Known rows, with every step that occurs:
posuzu/pudav/dinek/bosan: [  9.3  42.9  13.9  39.9 -18.2 -26.3  18.0  12.0  -4.8  -5.5 -19.0  -4.7
 -35.1 -26.4 -18.2  31.9  58.1 -16.6 -17.2 -30.6  18.3]
pudav/dinek/fekig/sikiro: [ 34.0  16.9 -25.7  52.3 -14.9   1.9  25.8   1.5   6.2 -15.2 -27.4  -6.8
   6.1  -0.4  -1.5  34.2  31.6 -39.2  -8.4 -40.3  13.4]
sugur/dinek/bosan/posuzu/pudav: [  0.7  48.4  19.9  28.8 -17.5  -4.5   4.3   1.9  -2.4   4.4 -13.8  -8.0
 -33.1 -55.8 -22.3  10.9  61.3   0.3 -18.8 -16.8  29.3]
fekig/sikiro/bosan/posuzu: [  3.1  11.2  -8.9  42.2 -10.5   2.0  37.3   2.3  -6.2  -2.5 -15.9  10.9
  -5.3 -20.7 -15.2 -30.2  30.1  -9.4 -11.2 -64.9   9.7]
bosan/posuzu/fekig: [ -9.6  16.8  15.6  35.0   1.3 -28.1  26.0  -1.5  -3.7  -4.5  -4.9   1.4
 -16.6 -56.6   1.4 -28.5  44.6 -20.7  -2.0 -27.1  18.6]
bosan/posuzu: [ -9.8  13.1   1.0  41.1   1.7  -0.9  19.4   1.7  -5.6   3.1 -27.8   1.6
 -13.4 -47.4   6.5  -2.2  38.7 -18.7  -3.4 -30.9  16.3]
dinek/bosan/posuzu/sugur: [  2.9  17.8   4.9  57.6 -15.7 -17.1  14.3   4.6  -2.4  -9.6 -19.5   2.3
 -41.4 -60.6 -10.6  -6.8  57.4  -7.3 -11.2 -47.5  38.8]
dinek/bosan/posuzu: [  1.0  13.8  11.7  49.7  -9.4   3.2  17.5  -2.6   4.1  -2.9 -29.0 -17.7
 -23.0 -47.2  -0.8  -3.6  43.5 -15.4 -12.9 -44.5  32.5]
fekig/sikiro/bosan/posuzu/pudav: [  0.7  25.4   0.9  37.7 -11.0 -16.4  41.2  14.4 -11.6  -5.9 -10.1  16.1
 -24.0 -28.3 -27.1 -30.9  38.5  -4.2 -18.9 -36.5   1.0]
fekig/sikiro/sugur/dinek: [ 17.5  14.8 -40.1  32.7  -4.7  -0.2  19.2  -6.1 -22.0  13.1  -4.7  10.5
 -13.7  -9.9 -22.3  21.8  31.1 -12.8   0.0 -35.0   4.9]
sugur/dinek/bosan: [  5.5  49.7  -1.6  25.3 -20.6   2.6   2.6  -2.5 -14.5   6.2 -22.1 -11.3
 -20.6 -26.5  -8.9  21.5  39.8 -11.6  -6.5 -37.5  22.0]
pudav/dinek/bosan/posuzu/fekig: [ 11.5  26.4  31.0  53.0 -17.0 -30.8  18.3  -8.4  16.0 -12.4 -11.7 -18.0
 -12.9 -47.5  -9.6  -2.2  62.2 -20.3 -11.0 -59.2  39.4]
fekig/sikiro/pudav: [ 23.8  10.2 -26.3  41.7  -9.3  -4.4  46.3  -5.2 -18.7   5.0 -30.3  18.0
 -16.6 -18.1 -14.7  13.7  25.0 -18.3   8.3 -44.2   9.5]
sikiro/bosan/posuzu/pudav/dinek/fekig: [ 30.1  23.0   6.3  26.7 -39.4  -2.9  13.9   7.0   3.5  -7.0 -33.8   4.0
 -13.9 -32.4  -4.8  -2.0  70.1 -41.0 -41.9 -35.4  14.5]
bosan/posuzu/sugur/dinek: [ -2.5  35.5  -2.5  31.9  -6.7  -8.9   0.6   9.4 -10.2  10.4  -8.2  24.7
 -27.9 -58.9  -7.4   4.9  56.7  -6.2 -11.8 -27.8  23.4]
sugur/dinek: [ -3.3  48.9 -15.0  14.8  -4.2  -0.1   5.0   5.1 -16.2  15.2 -16.6   9.9
 -14.1 -28.2   1.0  18.5  37.2 -14.8  -2.0 -22.8   9.3]
posuzu/fekig: [-12.3  30.3   1.1  24.9   3.7 -35.2  32.4   7.8 -16.6  -7.5  -3.1   3.4
 -19.1 -39.9   0.1 -22.7  38.3 -24.1   7.1 -27.2   9.0]
fekig/sikiro/pudav/dinek/bosan/posuzu: [ 41.8   0.7   3.9  68.2 -32.1  -0.6  28.0 -21.7  14.8   2.2 -40.1   0.7
 -12.8 -25.9 -27.1  32.6  46.9 -14.6  -8.4 -76.1  42.9]
sugur/dinek/fekig/sikiro/bosan: [ 38.5  39.3 -27.5  17.8 -40.0  13.5  18.0   2.4 -14.4  -5.0 -16.7   2.7
   3.4   0.9 -10.0  -7.7  30.1 -28.6 -17.9 -45.3   2.1]
pudav/dinek/bosan: [ 13.6  32.1   4.0  49.2 -19.7 -11.8  14.3  -0.1  -0.4  -5.6 -35.5  -8.1
 -17.7 -21.2  -7.4  34.4  44.5 -21.5 -11.0 -58.8  25.6]
pudav/dinek: [  4.1  27.6 -10.0  39.2  -7.5  -8.3  17.3   6.5  -5.5   4.2 -32.0   5.2
 -11.2 -19.8   4.0  32.2  41.6 -27.5  -5.1 -44.2   9.2]

Rows:
[  8.2  17.7 -14.0  52.5 -13.1 -16.0  36.2  11.0 -12.9  -6.4  -7.3  29.4
 -25.5 -34.5 -18.1 -38.5  41.4  -6.0 -11.5 -63.6  14.8]  fekig/sikiro/bosan/posuzu/sugur
[  0.0  13.0  10.6  51.6  10.5 -32.0  41.2  -2.5   0.4 -10.6   4.7   2.1
  -9.1 -40.7 -14.4 -33.9  34.8  -7.4   5.6 -36.2  15.7]  bosan/posuzu/fekig/sikiro
[ 10.4  29.6   9.7  43.4 -18.2 -18.7  31.9  13.9   2.8  -0.8 -12.8  18.4
 -12.2 -17.8 -26.7  -7.2  51.4  -8.2 -24.9 -53.1   6.0]  fekig/sikiro/bosan/posuzu/pudav/dinek
[ 32.1  34.3 -27.8  29.6 -16.0   9.5  18.3   3.3  -6.7  -5.6 -15.3  -3.6
   1.2  -8.9 -10.1  21.9  27.1 -26.2  -5.8 -23.6   8.2]  sugur/dinek/fekig/sikiro
[ -0.8  49.1 -17.0  22.9  -7.5 -17.7   4.9  15.3 -22.8  10.5  -4.4  29.0
 -35.4 -40.5  -6.2  14.8  47.2 -11.8   0.1 -28.5  13.9]  posuzu/sugur/dinek
[ 11.3  -7.6 -41.2  47.5   4.9 -11.1  38.0  -2.8 -24.9   3.1 -12.3   3.1
 -20.3 -12.7 -12.6   8.5  27.3 -24.7   2.3 -39.7   3.4]  fekig/sikiro/sugur
[  9.0  50.9  -6.3  32.8 -23.2 -16.8   2.4   9.9 -17.0  -1.9  -9.1   8.8
 -43.2 -38.2 -17.5  15.5  52.3  -2.7 -10.2 -40.6  30.0]  posuzu/sugur/dinek/bosan
[ 29.7  27.1 -13.1  19.9 -46.5   4.1  -1.0   6.6 -10.6  -0.4 -20.5  15.6
 -20.1 -46.2  -1.4 -22.3  65.1 -30.8 -34.9 -41.5  22.8]  sikiro/bosan/posuzu/sugur/dinek/fekig
[ 20.6  22.1  23.1  72.2 -12.1 -34.7  33.0 -11.8  19.8 -18.7  -2.2 -14.7
  -9.2 -28.5 -22.8  -4.9  50.1  -5.6  -5.3 -67.5  32.8]  pudav/dinek/bosan/posuzu/fekig/sikiro
[ 27.5   6.5 -10.0  52.6 -16.9   4.9  16.0 -21.7  -7.2   6.2 -10.7 -12.9
 -15.9 -31.5 -27.3  14.7  45.3  -4.2 -11.9 -53.9  32.9]  fekig/sikiro/sugur/dinek/bosan/posuzu
[  3.3  37.1  13.5  34.2 -22.4  10.0   0.5  -8.1   0.0   5.2 -20.9 -14.9
 -15.5 -46.7 -10.7  11.5  48.9  -4.6 -16.1 -44.0  34.5]  sugur/dinek/bosan/posuzu
[ 38.5  39.1 -31.6  27.6 -41.1  -4.9  18.9  13.4 -20.4  -5.9  -5.5  24.7
 -15.9  -9.9 -16.6 -13.0  41.2 -23.8 -19.9 -46.2   8.6]  posuzu/sugur/dinek/fekig/sikiro/bosan
[  5.5  40.1  -5.6  22.8 -31.2  -8.2   3.3   9.0 -18.2   9.8  -9.0  30.5
 -27.6 -52.8 -11.5 -21.6  60.0  -8.3 -21.8 -53.4  19.7]  sikiro/bosan/posuzu/sugur/dinek
[ 14.1  38.8 -10.3  34.4 -28.8  -7.9  16.2   9.9 -10.4   4.7  -1.0  30.7
 -18.0 -32.7 -24.3 -24.3  45.7   6.4 -14.3 -62.9  13.6]  fekig/sikiro/bosan/posuzu/sugur/dinek
[  5.1  18.8  17.5  62.1  -3.2 -30.8  40.0  -5.5   8.0 -21.2   4.5 -17.6
 -17.2 -40.1 -21.4 -29.9  43.2  -4.4   3.1 -52.0  30.0]  dinek/bosan/posuzu/fekig/sikiro
[ 34.0  35.4 -30.3  39.9 -21.1 -10.1  14.7  11.6 -10.9  -7.3  -6.3  15.2
 -18.0 -19.0 -12.4  15.2  38.5 -20.1  -6.7 -23.8  14.9]  posuzu/sugur/dinek/fekig/sikiro
[ 31.1   4.1 -23.2  50.7 -30.8  -8.2  31.0  13.4  -4.5 -17.5 -17.6  13.8
 -12.9 -29.2 -10.4 -36.0  48.1 -29.1 -24.0 -52.0  16.9]  dinek/fekig/sikiro/bosan/posuzu/sugur
[ 34.7  12.7 -21.0  48.8 -15.0  -5.3  38.8  -6.8  -6.7   7.6 -33.2  19.3
  -8.2  -8.8 -18.0  40.4  32.2 -22.8  -2.3 -57.7  16.0]  fekig/sikiro/pudav/dinek
[ -8.9  28.2  10.6  21.0 -17.8 -14.5  27.5  12.7 -14.7   1.5 -19.6  13.1
 -30.9 -45.7  -8.5 -29.3  55.0 -14.1 -21.7 -27.1   3.4]  sikiro/bosan/posuzu/pudav
[ 22.1 -11.4   2.5  64.4  -5.4 -30.6  39.4 -20.8  -3.1 -13.3   4.1 -18.5
 -25.0 -38.6 -27.1 -25.3  49.4 -11.4  -2.3 -52.0  28.9]  dinek/bosan/posuzu/fekig/sikiro/sugur
[ 35.2   2.3   4.6  55.4 -13.8 -28.1  42.5 -18.4   7.2  -2.0 -13.7  17.4
  -5.5 -37.5 -23.8   1.7  49.2 -18.7  -1.4 -60.5  24.6]  bosan/posuzu/fekig/sikiro/pudav/dinek
[ 21.4  18.6 -17.4  24.2 -21.1  -0.9   1.9 -13.4 -22.3  12.9 -19.0 -10.7
 -28.6 -27.9 -13.7  25.6  46.9 -20.8  -8.9 -43.3  21.6]  sikiro/sugur/dinek/bosan
[ 26.4  16.1 -26.6  42.1 -14.0  -0.6  17.2  -9.9 -19.0   4.2  -6.1  -9.4
 -23.1 -12.2 -26.9  23.2  31.7  -6.6  -4.2 -49.5  19.7]  fekig/sikiro/sugur/dinek/bosan
[ 45.5  24.8   4.5  54.8 -30.3 -34.3  43.8 -19.0  -0.8 -10.7 -11.4   1.1
 -21.2 -15.7 -33.0  12.8  45.0 -18.5   0.7 -72.8  30.8]  posuzu/fekig/sikiro/pudav/dinek/bosan
[ 49.5  -3.0 -37.3  39.2 -24.0   8.9  41.6  -7.5 -13.3  -6.7 -37.9   5.9
  -9.9 -12.8  -4.7  16.3  26.1 -41.9  -2.9 -32.9  13.0]  dinek/fekig/sikiro/pudav
[ 12.1  39.6  20.5  47.5 -11.6 -20.3  22.7 -14.2   9.5  -6.8   8.6 -11.0
 -10.6 -35.1 -28.6 -15.9  44.4   5.9  -2.3 -52.0  30.2]  sugur/dinek/bosan/posuzu/fekig/sikiro
[ -2.2  20.5  27.8  44.7 -11.4 -27.1  27.5  -6.4   5.0 -16.2  -8.1 -21.0
 -22.3 -57.6  -6.4 -28.9  51.4 -17.5  -4.8 -44.2  33.9]  dinek/bosan/posuzu/fekig
